What can hang from each mark
z329: z980
z596: z17 z304 z329 z507
z17: z596
z22: z507
z304: z596 z980
z507: z22 z980
z980: z17 z304 z507

Each row was made from one small tree. The marks that hang from a mark follow it in brackets, in the order of their numbers. Every link used is in the known rows. Write each row's tree.
Known rows
z596(z17 z507): [ 34.5  39.6  33.4  33.3  28.1  17.9  36.6  -7.0  17.2  11.0 -22.7 -85.3
 -17.2 -16.7  -2.4 -29.7  43.9  46.2  -8.2  -9.7  13.3 -39.7 -21.4  12.5]
z596(z304(z980)): [-25.0   1.7  -5.5  16.4 -15.9 -28.5  22.7   0.6 -10.1  14.9 -26.3  22.1
 -56.0   0.8 -12.8  30.5  21.3  -5.2  22.6 -27.9  67.9 -31.2  -9.9 -39.7]
z596(z304(z980(z17)) z329): [-26.9 -10.9 -13.8  12.2 -30.0 -26.2  39.8  -0.4   4.6  47.0 -38.9  -4.2
 -36.0  11.2  30.9  50.5  19.7 -12.7  13.4 -10.1  30.1 -16.8  -4.8   3.0]
z304(z596(z507)): [ 36.5  30.4  22.1 -10.7  20.1   1.7 -11.3 -11.8 -17.4 -32.7  10.4  -9.5
  10.0 -11.4 -29.0 -20.7  16.0  23.8 -18.4 -17.4  14.0  -4.4   9.8  24.4]
z507(z22 z980(z17 z304)): [-50.4 -43.1  -7.9  43.1   2.6  35.0   9.7 -18.0  31.2  30.0   7.5  -8.7
  -9.0   4.3  37.6  25.7  15.9 -26.9   6.9  30.1   0.9   4.7  -8.7 -61.9]
z304(z596 z980(z17 z507(z22))): [ 14.5 -44.2   0.7  -7.9  -5.5 -26.3   0.7  19.3 -17.6  -0.4  16.5  -5.4
  67.9 -24.2  25.9 -25.1  -2.7  18.6 -21.6  35.8 -33.0  -4.9  14.0 -19.1]
z507(z22 z980(z17 z304(z596(z329)))): [-42.4 -52.4 -14.0  -2.6 -17.7  24.7  -1.5 -27.1  20.7  34.4   8.7  18.9
   7.1  40.5  35.6  39.2 -14.4 -32.3  -8.4  24.0 -28.0  39.5  15.3 -19.2]
z507(z22 z980(z304)): [-57.1 -28.3  -4.0  32.7  -2.8  34.8  -0.4 -19.3  29.5   9.5   6.3  25.9
 -39.3  15.1   2.8  15.5   7.9 -27.7  16.8   6.2  24.3  -7.5 -17.5 -64.1]
z304(z596): [ 11.1  -1.8  -5.4  -7.4   7.3  38.6  -0.7 -35.3  -8.6 -28.2  10.7   4.7
  23.5 -15.8 -16.6  -2.8  12.2   6.2 -16.6 -20.3  39.4  15.4  28.0   0.7]
z304(z596 z980(z17 z507)): [ 40.8 -30.6   2.0 -22.0   5.2 -22.0  15.2  -0.8 -49.4 -11.4   5.4 -10.6
  54.3 -25.4   0.9   2.7   3.7  36.2 -34.4   4.4 -16.3  22.8  19.8 -18.0]
z980(z17(z596(z329)) z304 z507(z22)): [-12.5  -8.2 -38.6 -18.1   2.8  29.9 -39.1  19.9   4.4 -21.9  23.5  12.7
  28.7 -16.8  28.7  -7.7 -36.0 -31.3   5.1  21.7 -43.0  29.7  24.6  40.9]
z980(z17(z596) z507(z22)): [ 20.2   3.1 -11.9  13.7  11.4  41.0 -22.0  21.1  13.7 -30.6  27.3 -18.2
  54.4 -62.0  18.1 -51.8 -11.2 -15.7 -12.8  33.1 -11.1   6.1  14.0  25.9]
z17(z596(z329 z507)): [ 32.3  60.0   8.7  -0.4  -6.0  30.3   0.4   3.5   8.2 -29.3 -18.0  -5.4
 -12.9 -21.8 -37.4 -23.7  -7.5 -14.4  -2.5 -22.0  24.4   1.7 -12.1  76.8]
z304(z596(z329 z507) z980(z17)): [ 38.3   0.4  16.9 -16.6 -19.9 -33.5  30.8  -0.3 -22.2  20.6 -28.5 -23.2
  25.2   4.7   6.8  16.0   9.4  20.0 -20.2   1.7 -20.5   8.3  -4.9  35.0]
z980(z304 z507): [ -8.1   0.4 -18.4 -14.6  36.7  28.1 -22.9  -1.6 -24.8 -41.4  20.7  19.0
 -16.4  -9.4  -8.7   9.6   3.9  24.9   4.0 -25.4  -1.1   3.0  16.7 -18.7]
z507(z22 z980(z17(z596))): [ -4.8 -13.3   1.9  52.3 -17.2  55.2  17.4 -15.0  40.6  14.9   2.8 -18.1
  20.7 -38.6   6.3 -17.9  -5.6 -53.0 -13.6  32.6  31.9  21.6 -14.1 -24.0]
z980(z304(z596(z329))): [-17.1 -12.1 -33.9 -40.0   0.3  29.3 -17.5 -34.1 -16.3 -19.9   6.5  37.9
  -4.7  27.9  -4.5  41.4 -13.7  -7.5   2.2 -31.3   4.5  40.2  38.2  15.8]
z17(z596(z329 z507(z22))): [  3.3  48.6   7.5   8.2 -17.8  22.8 -13.4  21.0  38.3 -19.7  -8.7  -2.1
  -1.4 -21.9 -14.5 -48.5 -16.2 -34.8   9.5   7.2   7.9 -23.7 -20.1  76.7]
z17(z596(z329 z507(z22 z980(z304)))): [-21.3  22.0  10.1   6.8 -14.6  10.9 -22.5   9.8  23.6   0.2  -6.8  31.7
 -49.9  20.9 -29.2  -1.3 -33.9 -48.1  14.8   5.0  -6.8  10.3 -29.3  18.7]
z980(z304(z596)): [ -7.4 -14.8 -27.5 -24.1  17.9  26.2 -27.2 -33.7 -32.6 -34.6  22.5  31.0
   4.6   8.7 -14.8  28.8  -6.7   1.0   1.8 -26.1  19.3  38.0  39.4 -25.2]
z22(z507(z980(z17 z304))): [-38.0 -23.8  -5.1  16.1  43.1   4.3  25.8 -36.0  -3.2  20.2   9.4  -0.4
  -4.8   7.9  10.8  42.8  17.4  20.0   3.3   5.1 -15.0  26.8  -8.1 -41.4]
z17(z596(z304 z329(z980) z507(z22))): [ -5.6  57.1  12.7 -15.1 -36.6 -39.7 -37.8  29.6  30.7  -0.4 -12.7  43.1
 -56.0  43.2 -32.9 -22.0 -23.1 -37.4  31.5 -21.7  23.9 -41.5 -15.3  56.0]

Write each row's tree
[  8.2  18.5  19.2  21.6  -0.6 -64.3  22.1  27.5 -17.1  32.7 -20.5 -27.1
 -41.3  -4.0   8.4  21.4  32.2  16.5  11.9  -1.9  17.9 -40.4 -16.8 -13.1] | z596(z304(z980(z17)) z507)
[ -2.6   0.4  12.6  -2.0  -5.5  12.2 -13.2  10.2  21.0 -23.9  11.6  17.3
   8.8   6.7  -7.2 -43.2  12.8  24.6   5.0 -12.0   9.7 -47.7 -11.9 -11.1] | z329(z980(z507(z22)))
[ 13.1  -5.4   3.5 -24.6   4.3 -36.3 -41.3   2.7 -16.8  -3.2  28.5   5.2
  30.7  41.4   9.9   3.1  -5.7  11.8   9.5   8.3 -42.2  -3.3  15.1 -15.8] | z329(z980(z17 z304(z596(z507(z22)))))
[ 11.5 -10.1 -10.4 -22.5  20.8   6.4 -13.0  -5.1 -32.8 -18.3  15.1   3.8
   9.5  17.0   6.5  24.7   8.2  42.5   2.9 -25.0 -17.3  17.0  14.3 -33.6] | z329(z980(z17 z304 z507))
[-11.3  -8.2 -10.3 -22.0   5.3  -9.6 -31.6  10.2   3.7   6.2  18.9  -5.7
  24.1  25.0  39.2   7.9  -7.8  -7.8   3.8  25.7 -59.7   1.2  23.1  40.7] | z980(z17 z304(z596(z329 z507(z22))))
[ 26.4  25.2  61.5  51.6  18.2  17.8  54.5 -19.8  25.3  34.2 -32.5 -76.9
 -45.7   2.9 -20.7 -13.9  43.6  38.3 -20.1  -6.8  17.5 -27.1 -44.6 -25.5] | z596(z17 z507(z980))
[ 10.1  -8.9 -24.9 -23.2   1.9   5.9 -46.0  19.1 -16.0 -31.4  29.1  23.0
  32.6  -0.7   2.6  -9.1 -32.8 -10.8  13.3   2.5 -29.5  26.3  15.9 -19.4] | z329(z980(z17(z596) z304 z507(z22)))
[-13.2  28.2  -7.3 -31.7 -30.9 -21.5 -46.4  31.2  18.0 -19.5   3.8  64.5
 -39.7  35.1 -24.4 -24.9 -39.2 -28.4  21.6 -23.9  13.5 -21.1   3.9  44.0] | z17(z596(z304 z329(z980(z507(z22)))))
[-21.8 -35.8  -5.5 -15.7  42.5 -13.4   2.1 -46.2 -28.1   9.6  26.9  18.7
  22.1  22.9  -0.8  43.2  -2.2  20.8 -14.6   8.7 -31.3  59.5  19.7 -37.4] | z22(z507(z980(z17 z304(z596))))
[ 18.4  18.0   7.5  14.4 -35.6 -16.9  19.1  31.2  19.4  21.8 -28.3 -24.6
  25.5 -28.6  13.3 -23.7 -14.5 -30.1   6.5  28.5 -12.3 -16.3 -31.0  46.8] | z304(z980(z17(z596(z329 z507(z22)))))
[ 22.6  50.2  14.8  -1.0 -11.0 -59.5  -7.6  32.8 -30.0  -8.2 -20.3  21.6
 -59.3 -13.5 -53.5  -1.9 -11.2 -17.2  17.7 -25.6  45.5 -15.6 -18.9   3.0] | z17(z596(z304(z980) z507))
[-17.4 -11.8  16.2  35.6  34.5  16.5  49.3 -39.6  20.1  24.6  -3.8 -27.0
  14.2 -17.3   7.5   9.5  35.1  24.1 -17.8  13.8   8.8   6.0 -22.7 -16.1] | z22(z507(z980(z17)))
[-13.8  -6.0 -15.1   2.4  37.6  12.2   4.8 -32.4 -15.5  -1.5  12.7  10.6
   9.8 -11.6 -17.2  28.5 -18.9 -11.4  -0.9   4.4  -6.3  62.8  -0.2 -24.7] | z22(z507(z980(z17(z596) z304)))
[ -3.0 -11.9 -33.9  -5.4  21.9  25.4 -46.3  22.9 -12.6 -34.2  42.0   5.7
  35.7 -39.2  21.4 -19.5 -31.5 -23.4   2.3  26.1 -32.9  27.4  26.6   2.1] | z980(z17(z596) z304 z507(z22))
[ 12.1 -28.0   9.7 -19.8 -17.1 -26.7  23.8  11.1   4.7  21.0 -16.9 -19.9
  27.7  18.0  16.1 -30.4 -13.4  31.8 -14.0  17.9 -41.2 -22.3  -0.8  11.3] | z304(z596(z17 z329) z980(z507(z22)))
[ 17.8  51.6  18.0 -10.1 -37.4   2.5 -16.2  15.6  36.0 -15.0 -16.9  16.5
  -8.0  15.1 -35.2 -41.0 -18.7 -21.6  15.2 -15.3  11.8 -27.7 -30.7  59.3] | z17(z596(z329(z980) z507(z22)))
[ 23.2 -29.4  -7.0  -1.1 -12.4  -3.1  33.9 -23.1 -27.7  12.1 -11.9 -19.2
  52.3 -21.5  10.5  20.6  10.8  11.5 -19.5   2.5  16.9  28.0  13.6 -30.9] | z304(z596 z980(z17))
[-24.1 -27.5 -25.0   4.3  30.3  19.9 -26.1  18.6   2.5 -13.2  36.2  -5.4
  24.4 -19.6  49.7  -7.7   8.3   7.5   5.3  28.0 -39.4 -10.4  19.1 -16.0] | z980(z17 z304 z507(z22))
[ 10.6   1.9  26.2  -4.4 -14.5 -47.3  -0.7  19.9  -8.0  -3.5  -2.9   7.6
  18.0  -4.1 -16.6 -32.1   2.9   8.8  -0.8  13.4  -1.2 -38.2 -19.5  -6.7] | z304(z596(z507(z22)) z980)
[-19.3  -9.8  11.0  17.3   0.1 -54.6  16.3  38.1   9.6  35.7 -13.0 -22.9
 -40.3  11.0  19.3 -24.8  11.9  23.6  15.8  12.5  -3.1 -68.1 -13.2 -32.5] | z596(z17 z304(z980(z507(z22))))
[-12.4 -27.5  -1.1  -8.9  -0.2  29.0  26.6 -52.5   1.8  33.5 -18.8 -11.4
 -31.0  57.4  -5.5  47.9  -8.1   6.6 -15.7 -21.2  -4.0  51.3  12.0 -24.6] | z507(z980(z304(z596(z17 z329))))
[  4.1  22.0 -11.6 -27.6 -21.9 -36.0  -6.5  30.8 -26.4 -15.2 -21.6  53.4
 -48.5   0.6 -36.5  11.1 -34.8 -15.0   8.0 -31.4  24.9   3.7  -0.2  32.6] | z17(z596(z304(z980(z507)) z329))
[-15.2 -13.0  -8.9  25.2 -13.0 -29.4  34.9   1.9 -10.3  36.3 -21.7 -10.8
 -26.7  -7.6  21.0  38.9  28.5  -4.6  10.9  -5.6  45.5 -17.8  -0.4 -37.7] | z596(z304(z980(z17)))
[-12.6 -25.8 -11.9 -10.4   9.2  -1.0 -25.5  12.5  -3.6  -8.1  26.2  11.6
  21.3  20.4  26.7   0.2   2.5  18.7  12.4   6.0 -34.9 -13.3   8.5 -35.0] | z329(z980(z17 z304 z507(z22)))
[ 30.0  33.6 -11.1   3.1  27.4  15.1 -25.6   4.8 -30.6 -25.2  12.2 -22.6
   5.0 -33.1 -11.5  10.7  -9.7 -13.0   2.5  -3.0  -6.5  38.7  10.8  12.6] | z980(z17(z596(z507)) z304)
[-27.6  37.5  22.9  25.9   0.7 -26.4   8.7  24.9  57.2  47.3 -20.2 -45.6
 -63.3  34.4  31.0 -25.8  25.3   1.5  23.3  10.8  -7.1 -78.6 -17.3  50.6] | z596(z17 z304 z329 z507(z22))
[  2.6   2.0  44.9  15.3  -1.0  -5.2  -7.1  -4.3  22.0   2.0  10.2   7.4
  -6.3  10.2 -24.3 -36.3   7.0  -4.4 -18.8  17.0   4.2 -20.8 -17.5  -9.6] | z304(z596(z507(z22 z980)))
[  5.1 -13.5  -7.0 -23.3 -33.7   1.9  34.1 -24.9 -11.7   4.8 -29.9  22.1
  10.8  10.6 -15.4  22.9  -4.0   2.3  -9.7 -23.3  27.0  14.9   0.8   8.1] | z304(z596(z329) z980)
[ 36.9  -1.0 -12.2 -12.3 -19.5   7.8  23.9  13.9 -21.4  -7.6 -25.7  -8.8
  28.7 -40.3  -4.4  -0.2 -20.2   1.2 -18.8  -0.5  -6.5  32.1  -2.9  34.6] | z304(z980(z17(z596(z329)) z507))
[ 33.6  -2.0  10.0  -1.2  10.5  15.0  13.7  -9.6  -7.6 -13.6   1.4 -20.2
  27.0  -6.7   2.1  -7.6  26.7  44.4 -14.0 -17.7   2.1  -4.5   3.9 -11.3] | z329(z980(z17 z507))
